What can hang from each mark:
q621: q568 q917
q565: q435
q435: q653 q734
q520: q734
q734: q435
q774: q917
q653: q774
q568: q435
q917: q424 q435 q621

Every row comes from one small tree of marks. Brackets hold a mark, then the marks that hang from it, in the order of their numbers. Every link used is in the known rows. Which tree was each row made from?
Known rows:
[q917 q435]: [-21, 1, 15, -19, -3, -18, 14, -8, 15, -12, -2, 10, -1, 5, 3, -8, -26]
[q621 q568 [q917 q424 [q435 q734]]]: [-3, -6, 9, 25, 4, -12, -5, 12, 14, 5, 6, 12, 5, -7, 0, 15, -16]
[q917 q621]: [0, 25, 19, -17, 21, -6, 1, -23, -20, -4, -5, 23, -3, -10, -4, 9, -4]
[q774 [q917 q435]]: [-13, -12, 5, -12, -15, -20, 27, -12, 32, 10, 7, 9, -9, -11, 4, -9, -17]
[q520 [q734 [q435 [q653 [q774 q917]]]]]: [-6, -10, -17, 17, -1, -1, 8, -15, -12, 7, 3, -20, -23, 7, -16, 3, -17]
[q734 [q435 [q653 [q774 [q917 q424 q621]]]]]: [1, -13, 5, -5, -7, 3, -13, -8, -20, -2, 13, -6, -1, 15, 2, 15, 6]
[q565 [q435 [q653 [q774 [q917 q621]]] q734]]: [8, 14, -12, -14, -3, 11, -9, 5, 14, 5, 7, -9, 15, 4, 18, 6, 20]
[q565 [q435 [q653 q774] q734]]: [0, 11, -14, -9, 0, 3, -8, 8, 14, -12, -3, -19, 12, 13, 9, -8, 12]
[q621 [q568 [q435 q734]]]: [20, 10, -42, 8, 19, 6, 1, -10, -2, -2, -10, -10, 0, -16, -16, -24, -19]
[q734 [q435 [q653 q774]]]: [4, -14, -9, -5, -1, -4, -10, 1, -7, -13, 0, -23, -4, 16, 1, -7, -6]
[q565 [q435 [q653 [q774 q917]] q734]]: [3, 4, -17, -7, -8, 2, -1, 7, 24, 0, 2, -19, 9, 6, 11, -7, 15]
[q568 [q435 [q653 q774] q734]]: [-2, 9, -24, -24, 2, 12, -14, 21, -13, -1, -26, -19, 9, 2, -13, -25, 6]
[q653 [q774 [q917 q424 [q435 q734]]]]: [-35, 11, 21, 0, -15, -5, 1, 17, -16, 5, -14, -8, -7, 7, -12, 12, 20]
[q621 q568]: [23, 3, -15, 28, 21, -8, 14, -13, 6, -12, -6, -6, -15, -16, -3, -17, -13]
[q917 q435 [q621 q568]]: [15, 22, 8, -8, 15, 12, -3, -7, 0, -1, 13, 23, 12, -6, 26, 18, -16]
[q435 q653 q734]: [0, 15, -1, -17, 15, -5, 10, -9, 7, -4, -16, -27, 0, -3, -8, -19, 1]
[q621 [q568 [q435 q653]] [q917 q424]]: [26, -36, -13, 33, 0, -2, -12, 21, 10, 0, 3, 21, 2, -12, 1, -11, -11]
[q520 [q734 [q435 [q653 q774]]]]: [-9, -3, -13, 16, 6, -1, 1, -14, -22, -5, -4, -21, -20, 14, -19, 3, -20]
[q774 [q917 q424 q435]]: [-30, -15, 25, -3, -21, -21, 25, -20, 12, 1, 12, 20, -10, 2, -9, 4, -12]

Write each row's tree:
[1, 11, 10, -32, -4, 6, 12, -9, 21, 24, 14, 6, 10, -12, 20, 10, 1] : [q774 [q917 [q435 q653 q734] q621]]
[-29, -21, 36, 2, -12, -31, 0, 9, 12, -4, 2, 33, 0, 3, -5, 12, -20] : [q621 [q917 q424 q435]]
[-6, -8, -15, 11, 9, -7, 11, -33, -10, -6, 6, -14, -19, 10, -21, -2, -35] : [q520 [q734 [q435 q653]]]
[-4, -24, -1, 2, -12, -5, -5, -5, -10, -7, 9, -16, -8, 17, -5, 2, 1] : [q734 [q435 [q653 [q774 [q917 q424]]]]]
[-29, 33, 46, -26, 0, 22, -22, 11, -38, -6, 1, 11, 22, 25, 8, 39, 22] : [q917 q424 [q435 [q653 q774] q734] q621]
[8, -10, 6, 7, -7, -1, 7, 24, 8, 2, -16, -18, -12, -5, 12, -16, 25] : [q435 [q653 [q774 q917]]]
[10, -2, 0, 10, 0, 5, 6, -25, -15, 11, 14, 31, -5, -16, -9, 11, 1] : [q774 [q917 q424 [q621 [q568 q435]]]]
[-1, 15, -3, -6, 2, 4, 3, 21, 3, 12, -23, -38, -4, -6, -1, -11, 29] : [q435 [q653 [q774 q917]] q734]
[-8, 1, -6, -1, -12, 2, -3, 2, 11, -6, 6, -12, 8, 14, 3, 1, 18] : [q565 [q435 [q653 [q774 [q917 q424]]] q734]]
[8, -17, -21, -11, -13, 7, -4, 23, 2, 3, -16, -3, 0, -4, -1, -29, 6] : [q568 [q435 [q653 [q774 q917]]]]
[-22, 14, 6, -7, -10, -5, 3, 23, 1, 13, -17, -17, -7, -3, -1, 2, 16] : [q653 [q774 [q917 [q435 q734]]]]
[-31, -1, 26, 7, -20, -8, 3, 19, -13, 0, -11, 2, -11, 8, -6, 10, 17] : [q653 [q774 [q917 q424 q435]]]
[16, 6, 8, 8, 14, 20, -14, -17, -36, -12, 10, 32, 7, 2, -4, 13, 1] : [q917 q424 [q621 [q568 [q435 q653]]]]
[7, -8, -7, 2, -8, -2, -4, 11, 18, -20, 2, -3, 5, 14, 18, -12, 8] : [q565 [q435 [q653 q774]]]
[21, -21, -19, 25, 6, 2, -15, 18, 6, 6, -1, 9, 7, -12, -7, -7, -8] : [q621 [q568 [q435 q653 q734]] [q917 q424]]
[32, 6, -23, -5, 8, 15, 5, -12, 9, 26, 9, 5, 3, -27, 8, -3, 4] : [q774 [q917 [q621 [q568 [q435 q653 q734]]]]]
[8, -15, 9, 25, 2, -3, -6, 21, 23, 4, 8, 5, 9, -4, 14, 11, -9] : [q621 q568 [q917 q424 [q435 q653 q734]]]
[31, 2, -42, 7, 16, 14, 0, -1, 7, -2, -7, -15, 4, -13, -3, -29, -12] : [q621 [q568 [q435 q653 q734]]]
[19, -9, 0, 10, -2, 12, 5, -18, -8, 10, 16, 26, -2, -13, 1, 7, 7] : [q774 [q917 q424 [q621 [q568 [q435 q653]]]]]
[-1, -20, 6, -12, -18, -12, 26, -3, 41, 10, 10, 3, -5, -8, 17, -14, -10] : [q774 [q917 [q435 q653]]]
[-7, 23, 15, -8, 4, 13, -7, 13, -20, 11, -14, -20, 2, 1, -3, 11, 38] : [q435 [q653 [q774 [q917 q424 q621]]] q734]
[5, 20, 25, 19, 22, 6, -5, -28, -40, -15, 7, 30, -4, -2, -10, 25, 3] : [q917 q424 [q621 q568]]
[-39, 37, 43, -32, 7, 4, -8, -24, -35, -6, 8, 27, 17, 17, -11, 39, -6] : [q917 q424 [q435 q734] q621]
[4, 4, -17, -16, 2, -5, 5, -16, 28, -12, 7, -10, 12, 8, 5, -14, -7] : [q565 [q435 q653 q734]]
[23, -31, -10, 38, -2, 5, -22, 40, -2, 1, -6, 14, 2, -7, 3, -6, 4] : [q621 [q568 [q435 [q653 q774]]] [q917 q424]]
